What can hang from each mark
j_906: j_461 j_519
j_388: j_456 j_461 j_519
j_456: j_637 j_683 j_906
j_461: j_637 j_683 j_906
j_683: j_52 j_456 j_461
j_52: j_388 j_683 j_906
j_637: j_52
j_519: j_388 j_637 j_683 j_906

Every row comes from one small tree of marks. The marks that hang from a mark follow it in brackets, in the order of their numbers. Every link used is in the known rows. Which tree was each row made from?
Known rows
j_388[j_456[j_906] j_519]: [-30  18   6 -12 -17  -2 -17   0   0   8   1   3  14 -10  -4  -8   4 -19
   0  -3   9 -11  -8  -5   2  12  -8 -13  37   2 -12  -2  -9  -5   6   2
  12  -4   3   2  -3   1  -4   5   7   1   3  -8   5 -12]
j_52[j_683[j_456 j_461] j_906]: [  3  13  -4   4   1  -4  12  15  10  -3 -15  18  -3 -15  -7   0   7  10
   3 -27 -15   6  10  -1  13 -13 -22  -4  31 -14   3   5   5 -11 -15  10
  -9 -11 -24  -3   4 -15  -7 -14   6   3  -3   5  16  -6]
j_388[j_461 j_519[j_637 j_683]]: [-16   0  -3 -34   7  16  -4  -4  11   5   2   6   0   0 -13  -4  -2 -10
   2  -4   8   1  -3  11  -3  -7 -11   5  23  14   2   7 -10  -2   0   5
  -3 -10  -5  -6   2   1   0   5  23  20  -7 -11   8   0]
j_519[j_388 j_683[j_456] j_906]: [  5  -2  10 -25 -18  17  12 -13  12   2  -5   7   1  11 -14 -21  -4  -3
 -30 -13   1  17  11  -2  20  -4   4  -1  15  10 -13  11   3   6 -17   8
  -3  -9  -1   4  17  -6  -5   0   2  16 -16 -15   0   7]
j_52[j_388 j_906]: [ -5   5   0  -5   7  -7   4 -11  26   3 -12  13  -2 -12  -1  -3  -3  -3
  -2  -9  -1   5   2   9  12  -2  -2  -7 -14   2  -1   3   5  -6 -25  -1
  -5   6 -13  14 -13  -7  -2  -6  -1  -7   8  -9   7  -7]
j_456[j_683[j_461] j_906]: [  1  -1   3  -8  12  13  -3   4   0   5  -7   5   5   0   2  14   7   8
 -12 -17  -7  -3   6   0  -6   8  -4   2   5   5  -5   4 -13 -22   4   2
   6 -14   5   1   8 -13  -5  -4   0   7   9  -3   6 -11]
j_461[j_683[j_52[j_388 j_906]]]: [  3   5  -5   0  18  -7   9  -2  30   3 -21  15  -1  -7   4  -2 -10  -8
  -9 -23  11   3   5  22  11   6  -7   5  15   9   5   5   4  -7 -35  -6
 -12  -4 -22   5 -15 -21 -18 -14  -6 -11   6  -8  29   0]
j_461[j_683 j_906[j_519]]: [ -6   1   0  -3   7  -7   5  -9  13   4  -6   4   5   9   3 -22   2 -27
  -6  -4  15  -4 -11   8  -3   3  -5   4  20  -4  -9  10  -6   2  -8  -6
   4  -7 -26  -7  -4 -14  -4  -8 -13   2   1   5  18   9]
j_461[j_637[j_52]]: [  4  -5  -3  -5  -1  -2  -3  -7  10   4 -15   0   3   3  -1 -13   7  -1
   1   6   8  -4  -7  -8   5   9   6 -15  13  26  16   1  -2   9   9   2
  -5   0   7  -9  -6   5  -4  -8   1  -2  -2  -5  -2   7]
j_637[j_52]: [  2  -5   3  -6  -5   3   2   4   6   2  -2  -3   2   1  -5  -9  -2   8
   1   1   7  -2  -2  -1   4   9   5  -1   8  19  19  -1   4   1   6  -2
   2   3   7 -11   0   2   2  -3   3   1  -6 -11   5   7]
j_683[j_52[j_906[j_519]] j_456]: [  7  10   4   1   4   0  18   5  11  -1 -14  -3  -3 -12 -20  -8   6  -3
   7 -25   6  -2   1  -3   4   4 -11   0  63   1   4  -3   7   1 -31 -19
  -6  -7 -18   1   5  -7  12 -19  -3   5 -16  10  14   1]
j_906[j_461[j_683[j_52 j_456]] j_519]: [  8   7   2   4  -5   4  18  14   7  -3  -7 -15  -6   1 -18 -17  16 -14
  13 -24  20  -9   2   0  -5  -1 -30   2  77   7   5   0  -9  -3 -16 -26
 -13 -23 -18 -22   7 -16 -14 -19 -17   0 -18  10  27   5]
j_519[j_683[j_52 j_456 j_461] j_906]: [ 14   3  -2 -20  13  22  12  16  -3  -5 -17   9  -3  15 -17  -9   1  10
 -20 -29   5  12  19   0  10   2 -11   7  39  28   6   6   4   0 -17  -8
   4 -13  -9  -7  12 -19  -5 -16  -4   6 -26   1  13  12]
j_906[j_461 j_519[j_683[j_52 j_456]]]: [  7   9   9  -9  -7  21  18   9  -4  -4  -5 -18 -10  -2 -32 -15  13   1
   1 -30  17  -2   6   5   2 -11 -28  -6  67   9   7   1  -4   0 -18 -28
 -17 -19  -6 -14  11  -9   9 -17 -13  12 -28  14  11   4]
j_683[j_461[j_637]]: [  3  -6  -8   3  24  -9   0  -1   3  -3 -16  12  -1   8   4   1  16  -5
   5  -3  -2  -3   0 -14   1   2 -10 -15  13  17   5   7  -6   3   1   4
  -6  -9  -6  -3   1   3 -10  -7  -6   1  -2  11  -3   5]
j_519[j_683[j_52[j_388]] j_906]: [ -1   0   2 -23  16  18   5 -11  15   2 -13   9   2  10 -16  -7 -12   5
 -26 -26   9  12  13  21  17  -2   2   0  -3  32   0   5   6   1 -27 -11
   6  -5  -5  10  -3 -13 -11  -5  -4  -8 -10 -11  11   4]
j_461[j_683[j_52] j_906[j_519]]: [  4   5   0   2  22  -2   7  -1  13   1 -13   1   3  12  -1 -17  -2 -24
  -6 -14  19  -6  -7  18   1  11  -2   5  42  11   0   4  -5   1 -18 -18
   8  -8 -24 -11  -2 -13   1 -14 -12   2  -5  13  29  12]
j_683[j_52]: [  9   3  -1   4  13   2   4  10  -1  -2  -7  -3  -1   3  -4   2  -2   4
   1 -12   5  -2   3  11   1  10  -2   2  21  12   8  -4   1   2  -9 -11
   3  -1  -1   0   0  -2   6  -5   0   1  -9   5   9   4]
j_388[j_456[j_637 j_906]]: [-21   1  14  -8  -6   9 -17   1  -2  14  -5   1   4 -10  -5  -4   8   0
   5   0  -2  -2   1 -10   3   4   9 -17  29   3 -12   5  -8 -19  10   3
   6  -7  -1  15 -12 -11  -7   1  -7  -1   7 -23   0 -12]
j_52[j_388 j_683]: [ -8   5  -5   1   5  -1   8  -6  14   5  -7  12  -1  -5  -2   4  -5   7
   2 -22  -7   6   5  20  13 -17  -6 -11  -3   4  -2   7   1  -9 -14   8
   0  -6 -10   8 -11  -4 -19   2   0 -17   9  -3  14  -7]
j_456[j_637[j_52[j_683]]]: [ -7  -6  12  -3   1  11   0   6   4  11 -10   5  -3 -12 -10  -5   0  23
  13 -11  -5  -4  -1   2   9  -8  15 -11  20  10  17   7   2 -20  12   9
   4  -8  -1  -5 -10  -7  -8  -1   1  -4   0 -19  16  -5]
j_683[j_456[j_637]]: [  0  -2   9  -5 -14   4   7  15  -7   6  -4   0  -9  -6  -3  -4  10   7
   7  -6  -2  -2   4 -18   0  -6   8  -9  35   7  -1   4  -2 -14   2   3
   0 -11 -12   6  -4 -12  -2  -1 -12   5  -6  -6   2  -3]
j_519[j_637 j_683[j_52] j_906]: [  4 -12   3 -31  13  30  -4   1  20   5 -16   0   1  17 -18 -15 -13  12
 -22 -14   3  15  12  19  14   2   5  11  10  20  -1  10   3  11 -18  -1
   1  -6   0   7   5  -8  -3  -7   6   6 -16 -16   6  10]
j_456[j_637]: [ -6  -5  10  -2   5   6  -2   4  -3   8  -6   2  -8  -5   0   0   5   5
  11   3  -3  -4   1 -10   1  -4  14  -8   7   4   1   3  -2 -16   6   1
   3  -3  -5  12  -9  -5  -2   1 -10   1   5 -12  -1  -6]
j_52[j_906[j_461[j_683]]]: [ -4   5   6   5  -7  -5   4   1  21   1 -10  -2  -5  -7  -1 -12   6  -9
   2  -7   6   6   0   6   3  -2 -19   3   5 -27   0   1  -2  -9 -18  -1
 -15  -9 -16 -11  -4 -19  -9 -12  -5   1   3 -12  16  -7]
j_461[j_906]: [  1   3  -1  -2   0  -4   0   4   5   1  -5   6   2  11   8 -10  -1 -11
  -5  -2   1   2  -2  11   3   6   2  -6  -2  -1  -4   3  -1   0  -5   3
  14   6 -16  -5  -4   0  17  -6  -2   7   4   5   1   3]
j_519[j_637 j_683[j_461] j_906]: [ -2 -14   0 -34  20  24  -3  -3  20   1 -13  14   1  19 -13 -14  -2   7
 -20  -8  -2  17  11   5   7  -5  -6   9  -4  17  -5  14   2   6  -4   9
  -4  -7  -5   4   5  -6 -13  -5   1   9 -15 -19   0   8]
j_461[j_637[j_52] j_683]: [  3  -9  -8  -5  -1  -3   1  -7  16   5 -17   4   3   7   8 -16   4  -7
  -3   8  16  -5  -7  -4   4   8   4  -5  18  20  15   6  -6   6   9   7
 -13 -11  -2 -19  -3  -5 -23  -7  -2  -8   3  -7  17  12]
j_683[j_52[j_388]]: [  4   4  -2   0  18   2   8   2  12  -1 -10   4  -2   0  -6   5  -6   1
   1 -22   7  -1   5  18   5   7  -4  -7  13  29   9  -3   2  -4 -21 -12
  -1  -1  -5   8 -11  -2  -7  -8  -8 -12  -3   3  13   2]
j_461[j_637 j_906]: [  0   3  -4  -2   5  -8  -3  -7  10   2 -20   8   1  14  14 -15   4 -20
  -7   2   0  -2  -7   3   7   6   2 -18   1   6  -7   6  -6   7  -7  10
   9   1 -13  -1  -8   3   8  -9  -3   1   4   9  -5   5]
j_456[j_637[j_52] j_683]: [ -5 -11  12 -11  -3  19  -3   7   6  14  -5  -4  -9  -8  -5   0   2  24
  -2 -11   5  -6   1 -10  -2   5  27  -3  19  21  15   3  -4 -24   6   0
   6 -10   6  -2  -2  -7   4   0   1   8   3 -18   9  -6]

Which tree is each row?
[  2 -17   9 -20   2   9   0 -14  37   2 -10   9   4  18  -8 -17  -9  -5
  -7  -1  -5  14   5   7  14  10   8   3  -5  17  -9  11   4  12 -18  12
   3   3   3   9   2   9  -9   3   5  11 -10 -27  -4   5] -> j_519[j_388 j_637 j_906]
[  9   5 -11  -4   5 -12   8  12   4  -2 -23  16  -2  19  13 -13  13 -15
  -2 -13  -1   0   0 -13   5   8 -11 -22  38  16   0   9  -5   4  -6   9
   5  -7 -26  -5   2  -3   2 -19  -8   6  -5  19   4  11] -> j_683[j_456 j_461[j_637 j_906]]
[  9   7  17  -3 -11  16   7  28  -5   6 -16 -12  -5  -2  -9   0  15   5
  17 -21   0  -7   6  -3   2   4 -12 -17  58  12   3  -2 -11 -21  -6 -12
  -1 -17  -7   0  -8 -14  -1 -17 -17   3 -12 -15   7 -12] -> j_683[j_52 j_456[j_637 j_906[j_461]]]
[ -6  -2  10  -6  -2   0  -2 -11  18   0 -17  -6   1  16  -8 -19  15 -10
   2  -2  -2   5  -3 -11   8   6 -12 -20   1   4  -7   3  -4   4 -10   1
   8  -8  -1  -9  -6   4 -11  -9  -5  -4  -8  -8 -13  -2] -> j_519[j_906[j_461[j_637]]]
[-14  12   2   1  11  -6  -3  -1  24  -1 -14  11  -3 -15 -13  -5  -5  -1
  -1 -25   6   6  10  16  14  12  -5 -11  35  13   6   0   5  -5 -35 -11
  -3   2 -13  10 -12  -8   2 -11   0  -8  -1  -3  14  -5] -> j_683[j_52[j_388[j_456] j_906]]
[ -6  13  11   9  -4  -3   4   3  21   2 -10   0  -6 -14 -12  -7   6   7
  11 -19 -13   8   2  15  17 -13 -22 -10   3 -38  -2   2   3 -14 -16   5
  -5  -4 -12  -7  -5  -9   2  -9   7   0   2  -8   7 -19] -> j_52[j_683 j_906[j_461]]
[ -7   1  12  -8   4  19   5 -11   5   2   3 -13  -7  -2 -28 -16  12  -3
   0 -11  11  -1  -2   4   0 -18 -22 -10  19  -8  -4   1  -3  -1  -5 -20
 -13 -13   0  -8   6  -5   6  -5 -12  11 -14   0  -2  -2] -> j_906[j_461 j_519[j_683]]
[-20   7   8 -31  -7  16  -6  -7   5   6  -5   7   5   6 -13 -18  -7 -14
 -24  -8   5   1  -2   2  10  -4   1   0  -2   3  -9   6   3   3  -7   5
  13  -5  -1   3   6  -7  -4   6   8   5 -12  -9   2   1] -> j_388[j_519[j_683 j_906]]
[-20   3   1 -17  12  -9  -6 -20  13   3 -13  10  12   9  -6  -9  10 -29
   6   0   4  -5 -14 -15   1  14  -6 -17  16  19  -2   4  -6  -1  -5   8
  25  -7  -7  -5  -3  10 -12  -3  19   1  -2  -3  -4  -1] -> j_388[j_461[j_637] j_519[j_906]]
[ -6  -8  15 -10   0  18  -7   0  -1  19  -9  -1  -3  -7   2   8   5  11
  -8 -12  -8  -5   1  -7  -2   2  19  -5   5  -4 -11   8 -13 -31   4   4
   9 -14   5  14  -8 -17  -5   2  -3   4  16 -17   4 -17] -> j_456[j_637 j_683 j_906]
[ -4  -4  16  -3  -4  10  -3   4   7  10 -13  -5   1  -2   2  -6  14  -8
   8  -1   4  -2  -1  -2  -2  -4  -8  -7  13  -9  -9   7 -16 -26   8   0
  -6 -19 -11   0 -15 -24 -25  -6 -20  -3   8 -29  13 -12] -> j_456[j_637 j_906[j_461[j_683]]]
[ -3   1 -10   8  25  -7   1  -1   7  -2 -20  18   0   2  -1   1  13   4
   6 -15 -11   0   3  -2   8 -10 -16 -16  15   4   2  10  -5   0   2  14
  -6 -14  -9  -3   1  -5 -19  -6   0  -6   3  10  10   0] -> j_52[j_683[j_461[j_637]]]
[  1  -1  -9  -1   3 -15  -3  -8  14   6 -25  11   3  16  21 -17   3 -29
 -12   4   8   0  -7   7   5   6   0  -7   8  -1  -8  13 -10   7  -4  13
   1  -9 -24  -8  -7 -10 -13 -10  -4  -3  12   8  14  12] -> j_461[j_637 j_683 j_906]
[-33   3   6 -29   0   2 -17  -9  24   2   0   7  10   6 -18 -16   1 -19
  10  -6   7   6  -5  -5  -3  16  -9  -4  41  24  -3   2  -6   0  -5   6
  22  -1  -9  -6  -4  12  -9   3  27   9 -12 -17   4  -3] -> j_388[j_456 j_461 j_519[j_637 j_906]]
[ -7   9   9   0 -10   1   9  12  10  10 -17  12  -9 -23  -7  -2   5  15
   7 -21 -16   7   5  -7  16 -18  -1 -10  31 -24  -2   8   4 -23 -12  16
  -4 -12 -20  11  -4 -17  -6  -7   2   0   2 -10  13 -15] -> j_52[j_683[j_456[j_637]] j_906]
[ 11   4  -3   1  28   8   3  19   4  -1 -18   8  -6  12   6   6   2   5
 -13 -32   4  -4   8  18  -2  20   2   0  27  19   8   1  -7 -14 -18  -7
  18  -5 -14  -7   6 -11  20 -17  -3  14   0  19  16   4] -> j_456[j_683[j_52 j_461[j_906]]]
[-18   3   7 -29   7   1   5 -15  25   4  -2  12  15   4 -17 -10  -6 -15
   7 -16  15  -4 -12   3   8  20  -3 -14  11  49  15  -3   3  -9 -10  -3
  32   6  -4 -12 -13   5 -17  -2  16  -5  -7 -22  11   0] -> j_637[j_52[j_388[j_461 j_519[j_906]]]]
[  9  -2  -3  -2  33   8   1   6   3   6 -30   5   3   9   4  15  12   7
 -10 -23  -1  -8   6  -2  -1  16  -7 -10  32  22   3   5 -15 -12  -6  -4
   3 -19   6   1   8 -13  -9 -14  -1   0   3   9   8  -5] -> j_456[j_683[j_52 j_461[j_637]] j_906]
[  8 -14   7 -17  -2   6   1 -12  46   2 -13   9   1  -4 -11 -17  -6   7
   1   0  -2   6  -4  12  23  12   9   0   6  15  14   6   5   8 -14   8
 -14  10   3   1  -2   8  10  -6  11  19  -6 -35   3   3] -> j_519[j_388 j_637[j_52[j_906]]]
[ -9  -3   8  -8   7  10   3 -20  11   2 -10 -12  -6   2 -25 -20  19 -10
   0  -6   9  -2  -6  -6   2 -19 -25 -23  22  -2  -4   9  -9   7  -6 -15
 -21 -19  -2  -5   5  -3   0  -8 -13   9 -13   4  -5   1] -> j_906[j_461[j_637] j_519[j_683]]
[ -5  10  -1   7  22  -4   4   4  14  -1 -15  21  -1 -13  -6   3   5  12
   4 -21 -15   7   5   9  13  -8 -15  -2   3 -21   5   7   7 -13 -11  10
  -5  -3 -15   0   0 -14  -5  -9   7   2   4  -2  14  -8] -> j_52[j_683[j_461] j_906]
[  4  -8  -7 -25  20  16  -2  11  13   1 -15  16  -3  17   0 -14  -2   0
 -13  -7  -1  10   8  20   7  -2  -7   1   4  14  -2  14  -3   2  -3   8
  -7  -4 -20   1   5  -8  10 -11  -4  18  -2  -3   5  10] -> j_519[j_637 j_683[j_461[j_906]]]
[  8  16   6   1  -7  -2  19  17  25  -5 -16  -2 -11  -9 -11  -5   5   1
  11 -35   5   2  12  12  11   3 -24 -16  41  12   8  -5   5  -9 -42 -15
  -9  -5 -20  -2  -9  -8   3 -23 -10  -5 -16  -1  14  -8] -> j_683[j_52[j_388 j_906[j_461]] j_456]
[ 10  -1   3 -15 -19  12  14  -6   5   0  -2   4  -4   1  -9 -12   0   3
 -21 -11   3   7   8   0  14 -12  -4  -4  26   7  -6  10  -2   2 -12   6
 -22  -8  -2   1  16 -10   6   1   0  21 -13  -5   5   5] -> j_519[j_388 j_683[j_456]]
[ 13  -1  -9   7  39  -2   4  11   3  -8 -26  10  -2  11  -1   2  10  -2
   7 -13   1  -6   5   0   0  12 -11 -14  37  27  13   3  -4   4  -6  -6
  -3  -9  -7  -3   3  -2  -6 -18  -7  -1 -10  16   6   9] -> j_683[j_52 j_461[j_637]]
[-10   2   7   2   2   2   7  -7  14   2   0 -12  -2  -1 -12 -18  15 -17
  11  -4  17  -6  -7   1  -6  -6 -25   1  28 -10  -2   1  -9  -4  -7 -16
 -12 -15 -14 -18   0 -11 -18  -9 -17  -1  -9   1  17  -1] -> j_906[j_461[j_683] j_519]
[-29   0  21  -7   3   1  -9 -10  20  14  -9   3  -1 -22 -30 -24  10   0
  15  -4  10  -4  -9 -17   4   9   9 -15  52   6  13   1   3 -15  -7 -15
  -3   0 -11   4 -10  -4  10 -10  -4   7  -6 -23   6  -7] -> j_388[j_456[j_637[j_52[j_906[j_519]]]]]
[  2   2  -2  -1  15   4   4  10   5  -2  -9  12   3  -4  -8  -1   2  20
  11 -18  -4  -1   3   7   9  -2  -8  -4  15  19  23   3   2  -9  10   6
   1  -3  -2 -15   1  -7 -10  -6   4  -1  -7  -7  14   2] -> j_637[j_52[j_683[j_461]]]
[  0  -7   4 -16  15  27   7   2  19   1  -9 -15 -10   5 -35 -18   6   4
   5 -19  14   1   4  19   1 -10 -21  -1  47  10   4   6  -6   8 -18 -23
 -19 -16  -3  -6   4  -3   9 -13  -9  13 -23  -3   8   3] -> j_906[j_461 j_519[j_637 j_683[j_52]]]
[  4  -3  -2  -6   1  -8  -3  -3  15   4 -19   5   4  12   6 -18   5  -9
  -3   3  11  -4 -11   1   8  17   7 -22   9  25  13   5   1  10   3   6
   8   3  -8 -13  -7   4  14 -12  -2   3  -2  -1  -1  11] -> j_461[j_637[j_52] j_906]
[ -9   0   7   2   6  -2   5 -13  12  -1  -9 -13  -4   3 -17 -17  24 -17
  17  -2   8  -7 -11 -12  -4  -3 -23 -25  28  -2  -2   2  -8   4  -5 -14
  -9 -13  -2  -8  -2   8  -4 -11 -13  -1 -11   8  -7  -3] -> j_906[j_461[j_637] j_519]
[-17  13  14 -13 -12   4  -5   3  12   1  -4  -3   1   8 -12 -16   7 -18
   5 -10   6  -5 -10  -2   2   7 -14  -9  11   1  -4  -5   2  -4  -9  -3
  24  -2  -3  -8  -3   5  -5   0  -1   3 -12  -9   0  -6] -> j_388[j_519[j_906[j_461]]]
[  1  -2   3  -8  -3  -5  10   9   1   7  -9  10  -3   5  14 -11   6 -18
   8 -10   8   2  -1  -6  -4   2  -1  -2  45  11   0   9 -12 -25  -3  10
   8 -16 -39 -12  -7 -24  -8 -14  -2  11   5  -6  23   4] -> j_388[j_461[j_683[j_456[j_637]] j_906]]
[  5   3 -10   0  19   1   9   4  16   0 -14   9   0   3   5   1 -10  -8
  -4 -21  14  -2   5  21   5   2  -5   5  22  25   7   4  -3  -4 -23  -7
  -8  -8 -14   2 -12 -16 -27  -6 -11 -16   3  -2  31   5] -> j_461[j_683[j_52[j_388]]]
[-10 -17   8 -19 -15  12  -8  -9  36   7  -2   0  -5  -1 -14 -14  -3  14
  -6 -12   9   5   6   8   8  17  15  -2  44  24  12   9  -7   1  -6   9
  -9  -5  12  -6   9   9   9   5  15  23   0 -21   9  -3] -> j_519[j_388[j_456[j_683]] j_637[j_52]]
